Each row was made from one small tree. The marks that hang from a mark follow it in brackets, in alphabetical order. Every link used is in the known rows. Write each row's tree.
Known rows
zinil[pizu[ropi tutofu] rivit[retur] sene[siled]]: [  0.8 -21.6  -9.5   7.7  87.4 -15.4   4.0  19.9 -14.7   0.6 -19.2 -28.0
  -6.4  17.0  29.7 -12.9  24.2 -23.1  -0.6  24.9 -22.3   9.7 -27.9 -38.3]
tutofu[pizu[pibu]]: [ -9.1   7.2  -8.7  12.9  10.0   9.8   4.7  10.6 -15.2  -6.5 -39.8  -3.2
   2.9  15.0   7.8   6.4  -2.5  16.6 -11.6   5.7  36.6 -13.9   2.6   5.9]
rivit[retur[bakebuk[kirikeg[tutofu[pizu]] pibu]]]: [ 14.5  42.8  40.3  -9.5 -38.8 -28.0  -0.7 -10.8  -1.6 -22.3  -8.8 -12.3
  -9.8  17.6   9.8  -7.2  -8.3   4.7 -20.6   1.7  24.6  23.0   5.9  33.2]
zinil[pizu rivit sene[siled]]: [ -8.0  14.3 -26.6   3.0  64.5 -19.1  27.9  18.8 -16.7  12.6 -28.5 -24.9
 -31.8  14.6  15.3  -4.8  23.9   1.1   0.7   8.2  11.9  -3.7  -1.6 -35.5]
siled[retur[bakebuk[kirikeg[tutofu[pizu]]]] ropi sene]: [  3.3  54.8  34.9 -10.0  10.0  -8.5  -2.8 -22.1   6.6   2.3 -25.5 -23.2
 -39.3  -9.3   3.0   4.6  42.3   0.8 -22.7  44.6  20.4  28.5  13.2   0.0]
siled[retur[bakebuk[kirikeg pibu[pizu]]] ropi sene]: [ -7.6  58.8  11.0  10.5 -28.9 -27.1  43.8 -12.1  14.3  -6.3 -41.9   0.7
 -35.5  -1.1   4.8  -4.7  21.7   3.5 -11.4  50.4  29.1  31.3  -4.3  29.3]
pizu[ropi tutofu zinil]: [  0.3 -13.9   1.0  15.3  40.7  10.9  12.4  20.8  -7.6   5.0 -33.5 -33.4
  24.0  32.0   7.1  10.7   2.9   1.3  -9.3 -34.3 -26.4 -34.7 -20.6  -3.1]
zinil[rivit]: [ -6.1  -2.5 -14.2   5.5  29.3   2.4  -5.6  -1.2  -9.6  31.0 -21.6 -55.4
  -9.7  10.3   6.1  -5.5   5.1  23.6   4.8 -24.5  13.0 -31.8   4.8 -14.3]
tutofu[pizu[pibu ropi zinil]]: [-10.3 -12.4 -10.6  13.7  28.5   7.9  16.9  32.9 -18.9   2.2 -41.3 -15.7
  20.3  21.4  15.4  21.9  -0.5   1.9 -13.9  -6.4  -3.9 -15.1 -19.6  -8.8]
zinil[pizu[pibu ropi tutofu] rivit sene]: [ -7.8 -19.2 -14.4  27.6  77.3   4.4  59.9  45.3 -12.4  -7.8 -18.4 -44.0
  12.8   0.3  16.3  -9.9  45.0 -14.8  -1.4  34.5  -6.9   3.3 -27.5 -35.4]
bakebuk[pibu]: [ -0.4  17.0  -9.6  12.6 -17.6   6.9  31.4   0.1  -4.7   7.9 -36.5 -25.6
   6.4  28.3   2.6  -9.7 -10.9  26.3   0.4  -9.5  23.7 -28.2   8.5  24.9]
sene[siled[retur[bakebuk]]]: [  4.8  14.9  -8.3 -15.9  21.5 -30.9 -23.9  -4.0  -3.4  11.0 -21.1  -6.9
 -24.4  41.2   1.5  -2.6 -27.9  22.3 -19.1  -9.2  23.2 -11.1  -8.0  14.5]
pibu[pizu[tutofu zinil]]: [ -7.8   5.9   7.7  16.2  33.7  -7.1   3.6   4.5  -7.6 -18.3 -56.2   6.6
  -2.0  22.9   5.2  15.7   2.1   1.5 -14.2 -29.1   1.5 -20.1  -9.6   7.1]
rivit[retur[bakebuk]]: [  1.2  15.8  -2.6  -4.2  30.8 -26.2 -33.9 -16.2  -6.2  17.6 -21.2 -26.0
 -12.7  22.3   2.3  -3.4 -20.0  20.0 -13.1 -35.9  48.3  -4.1 -10.5  24.5]
siled[retur[bakebuk] ropi sene]: [ -4.1  28.8  -6.6  -0.5  41.3  -7.4  -4.7 -21.7   5.7  32.2 -36.1 -32.6
 -29.2   0.3  -4.6   0.8  25.2  16.0 -12.7  25.6  37.9   5.6  -3.9   5.3]
pibu[pizu[tutofu zinil[rivit[retur]]]]: [ -5.9 -24.0  12.7   8.0  43.5 -22.1 -37.5  -3.9  -9.9  -4.4 -39.3 -25.2
  -7.4   8.3  18.2   4.6   5.2 -11.3  -8.1 -12.9  -6.9  -6.4 -21.6 -12.8]
siled[retur[bakebuk[kirikeg pibu]]]: [  6.5  36.4   9.9   3.0 -54.3 -34.0  19.5   8.9   8.0  -5.5 -14.3 -28.1
 -19.1  26.7   0.1 -16.1 -15.4  14.6 -16.4   9.9  36.6  -2.0  -4.6  42.4]
sene[siled[retur]]: [  0.7   4.2 -10.4  -8.0  10.2  -6.5 -29.9  -7.0  -6.5  12.7 -37.8 -17.5
 -22.4  39.9  11.6  -9.7 -20.5  18.2 -10.2   8.6  13.6 -27.7   5.2   9.1]
pibu[pizu[tutofu]]: [ -8.0  12.0   6.6  19.6  35.9   2.1   4.0  -8.7  -4.7 -18.3 -50.0  13.0
  -5.7  17.5   4.4   1.8   1.4  13.5  -8.0 -17.6  13.1 -17.6  -0.2  14.0]
sene[siled[retur[bakebuk[kirikeg pibu[pizu]]] ropi]]: [ -4.8  38.6   4.8  -9.2 -39.8 -36.3  23.4   0.0  13.2 -13.2 -33.8  23.1
 -23.3  27.9  12.7 -10.3  -7.9   9.4 -11.2  22.6 -10.0  23.0  -4.9  26.0]
tutofu[pizu[zinil[sene]]]: [ -7.8  23.4 -10.4  15.0  41.7 -11.9   3.7  16.8 -24.0   5.8 -57.2 -17.4
 -20.2   8.6   8.0  19.2  24.8  -0.8 -14.9 -16.3  40.4 -11.0  -1.2 -14.0]
pizu[pibu ropi tutofu zinil]: [ -0.8 -19.9  -2.3  17.4  24.0  16.9  31.5  37.3  -8.7  -9.0 -28.4 -33.3
  40.7  35.4   8.8   8.1  -0.9  -2.8 -11.6 -13.1 -22.9 -28.4 -27.7  -1.0]
bakebuk[kirikeg pibu[pizu]]: [ -9.1  45.4   5.4  19.8 -51.5 -11.7  45.9   3.7   0.7 -19.8 -43.9   3.3
 -13.8  21.0  12.0  -8.0  -8.9  14.0  -1.8  -4.6  20.2  -7.5   9.9  37.4]
zinil[pizu[ropi tutofu] rivit]: [ -7.0 -29.1  -6.2  17.6  78.7   6.3  24.0  17.7  -4.4   9.0 -17.3 -34.9
   5.3   5.9  12.6  -2.5  26.3   0.0   0.9   3.1 -28.6 -14.5 -18.6 -28.0]

Write each row's tree
[ -0.7 -15.1  -3.0  20.3  25.4  25.9  32.7  24.7  -6.3  -8.9 -23.8 -25.4
  38.3  29.8   8.5  -5.9  -1.6   8.4  -5.1  -2.4 -10.5 -25.2 -17.3   6.3]
pizu[pibu ropi tutofu]
[ -5.5   6.3 -20.6   8.7  35.8  -3.7  35.6  47.6 -27.7  -7.2 -42.8  -2.1
  11.5  34.2  22.6  19.0   5.7 -10.6 -13.7   4.9  -7.3  -3.1 -22.2 -25.9]
tutofu[pizu[pibu ropi zinil[sene[siled]]]]
[ 11.5  26.4  29.8 -20.8   9.0 -24.2  -9.8   4.7  -3.3 -10.0  -5.4  -3.7
 -21.0  32.9  16.0   2.6  -9.9   4.4 -25.7   8.9 -23.6  13.0  -3.3   1.9]
sene[siled[retur[bakebuk[kirikeg[tutofu[pizu[ropi]]]]]]]
[ -3.1  -9.9  -1.4  16.6  75.0 -17.5 -10.0   6.2 -11.6  -1.0 -27.4 -43.8
 -21.4  -5.5  17.8 -16.7  39.6 -17.7  -4.3  24.6  27.7   8.3 -14.1 -24.0]
zinil[pizu[tutofu] rivit[retur] sene]
[ -8.5  -9.3 -16.5  12.4  20.9  10.7  28.8  32.2 -13.0  12.3 -33.0 -44.8
  27.5  32.2  11.8  10.1  -8.3   7.2  -8.2 -19.8  -7.4 -28.0 -20.8   1.0]
pizu[pibu ropi zinil]
[  4.3  33.5   0.4 -15.2 -50.6 -25.1  20.2   7.9  13.6   2.2 -17.7  -8.8
 -11.4  37.0   7.9 -16.7  -8.4  12.1 -10.3  16.6  -7.9   7.4  -2.4  23.1]
sene[siled[retur[bakebuk[kirikeg pibu]] ropi]]
[ -8.9   1.9  -7.3  10.4   9.1   0.3   4.7  24.2 -18.0  -6.4 -46.1  -9.5
   5.8  19.9   8.3  20.2  -1.7   5.0 -17.6  -5.1  25.3 -16.7  -7.9  -1.3]
tutofu[pizu[pibu zinil]]
[ -5.9  -2.3 -14.7 -12.6  20.8   7.5 -31.0 -12.6   0.8  27.1 -44.5 -21.2
 -15.0  28.5  13.9 -11.6   1.7  17.9  -3.4  16.9 -10.1 -18.9   8.5  -3.2]
sene[siled[retur ropi]]
[  5.4  58.3  29.3 -12.2   1.9  -5.5   7.9 -22.1  12.4  13.0 -17.0 -51.2
 -33.2   1.9  -0.5  -6.9  35.2   6.2 -16.5  32.1  17.1  15.5  13.0  11.0]
siled[retur[bakebuk[kirikeg[tutofu]]] ropi sene]
[ -1.4   8.9 -12.8 -20.1  30.6 -16.8 -23.9  -9.9   4.3  24.7 -27.7 -10.4
 -17.0  30.1   2.8  -4.7  -4.6  21.2 -12.8  -1.8  -0.6  -2.5  -4.9   1.5]
sene[siled[retur[bakebuk] ropi]]
[ -7.9  33.9   6.7   4.3  22.3 -67.3  -4.8  15.4 -11.8   0.2 -23.6 -39.0
 -40.8  -1.5  17.4   5.0  15.9 -17.4 -14.0 -27.5  35.7  27.3 -26.0  -7.8]
pibu[pizu[zinil[rivit[retur[bakebuk[kirikeg]]] sene]]]
[ -6.4  -1.7  -3.5  19.1  33.4   9.5  33.4  21.6  -3.8 -25.8 -34.0  -3.6
  10.3  20.4   4.4  -4.1   9.8   1.5 -12.8  20.0  19.8 -11.7  -9.0   9.6]
zinil[pizu[pibu tutofu]]
[ 13.2 -16.3  12.1  -1.2   3.7 -36.5  -2.0  11.3  -2.7  -2.2  -5.3 -42.3
  16.4  24.0   2.8  -2.3  -6.8  -4.7 -12.4 -17.8  -1.5  -1.1 -34.2   1.6]
pizu[tutofu zinil[rivit[retur[bakebuk[pibu]]]]]
[ -6.5  18.7 -18.5   2.4  52.3 -22.0   0.5   9.3 -11.5   1.1 -47.9 -11.2
 -43.9  23.2  16.1 -10.7  14.8  -1.9 -14.2  40.2  34.1   0.6  -0.6  -5.5]
zinil[pizu sene[siled[retur]]]
[-16.8  -1.8 -17.1  19.5  74.3 -17.7  29.4  23.0 -20.1  22.1 -44.5 -46.3
 -13.2  -0.5  19.4  12.3  30.5  -4.1   1.2 -21.7 -10.5  -4.9 -21.0 -36.2]
pibu[pizu[ropi zinil[rivit sene]]]
[ -8.4  31.2   1.2   5.2  13.9 -28.0  33.0 -10.2   6.0   6.9 -57.5  -2.9
 -23.6   3.7   0.5  13.6  22.0   1.7 -17.2  39.6  18.1  23.1 -17.9  13.8]
siled[retur[bakebuk[pibu[pizu[zinil]]]] ropi sene]
[ -0.8  -3.2  22.6  -0.9  -2.0   4.1  26.9  36.8 -13.1  -3.9  -5.7 -60.6
  13.5   9.7  23.1  10.8  19.9 -10.6 -10.6   2.5 -41.8  -4.1  -7.6 -30.6]
bakebuk[kirikeg[tutofu[pizu[pibu ropi zinil[rivit]]]]]
[-10.3  -7.0 -33.6   9.9  65.6  -6.8  59.2  44.9 -18.5   6.7 -18.1 -33.3
  -0.5  18.7  24.0  -6.4  21.8  -6.6   1.7  27.9 -13.5   3.9 -21.6 -40.6]
zinil[pizu[pibu ropi] rivit sene[siled]]
[  6.0   4.9  26.8   1.3 -22.8  -1.8  41.0  25.4  -8.2  -1.0  -9.6 -54.2
  10.7  11.9  21.7   6.2  19.2  -6.2  -4.7   0.5 -51.0  -6.1  -1.4 -20.5]
bakebuk[kirikeg[tutofu[pizu[ropi zinil[rivit]]]] pibu]
[ -1.2 -23.1  -9.2  22.0  48.5   4.2  46.8  52.2 -17.0   1.1 -19.1 -67.7
  29.7  14.2  14.2   0.8  31.9 -15.7  -3.9   1.3 -20.2 -15.3 -33.4 -38.7]
pizu[pibu ropi tutofu zinil[rivit sene]]
[  3.3  42.2  29.7  -0.4 -16.9 -28.0  67.3  16.3   1.7 -19.7 -18.2 -15.7
   6.2  29.4   8.2  10.5  -5.4   3.6 -17.2 -29.5 -30.0  12.3 -13.1  23.8]
retur[bakebuk[kirikeg[tutofu] pibu[pizu[ropi zinil]]]]
[ 13.6  57.9  27.6  -6.7 -46.4 -16.1  50.5   1.9   5.6 -14.1  -1.1 -33.6
   0.2  31.0  -3.7 -10.8  -7.2  20.6 -12.5 -23.5  11.5  -2.0  11.7  35.7]
retur[bakebuk[kirikeg[tutofu] pibu]]
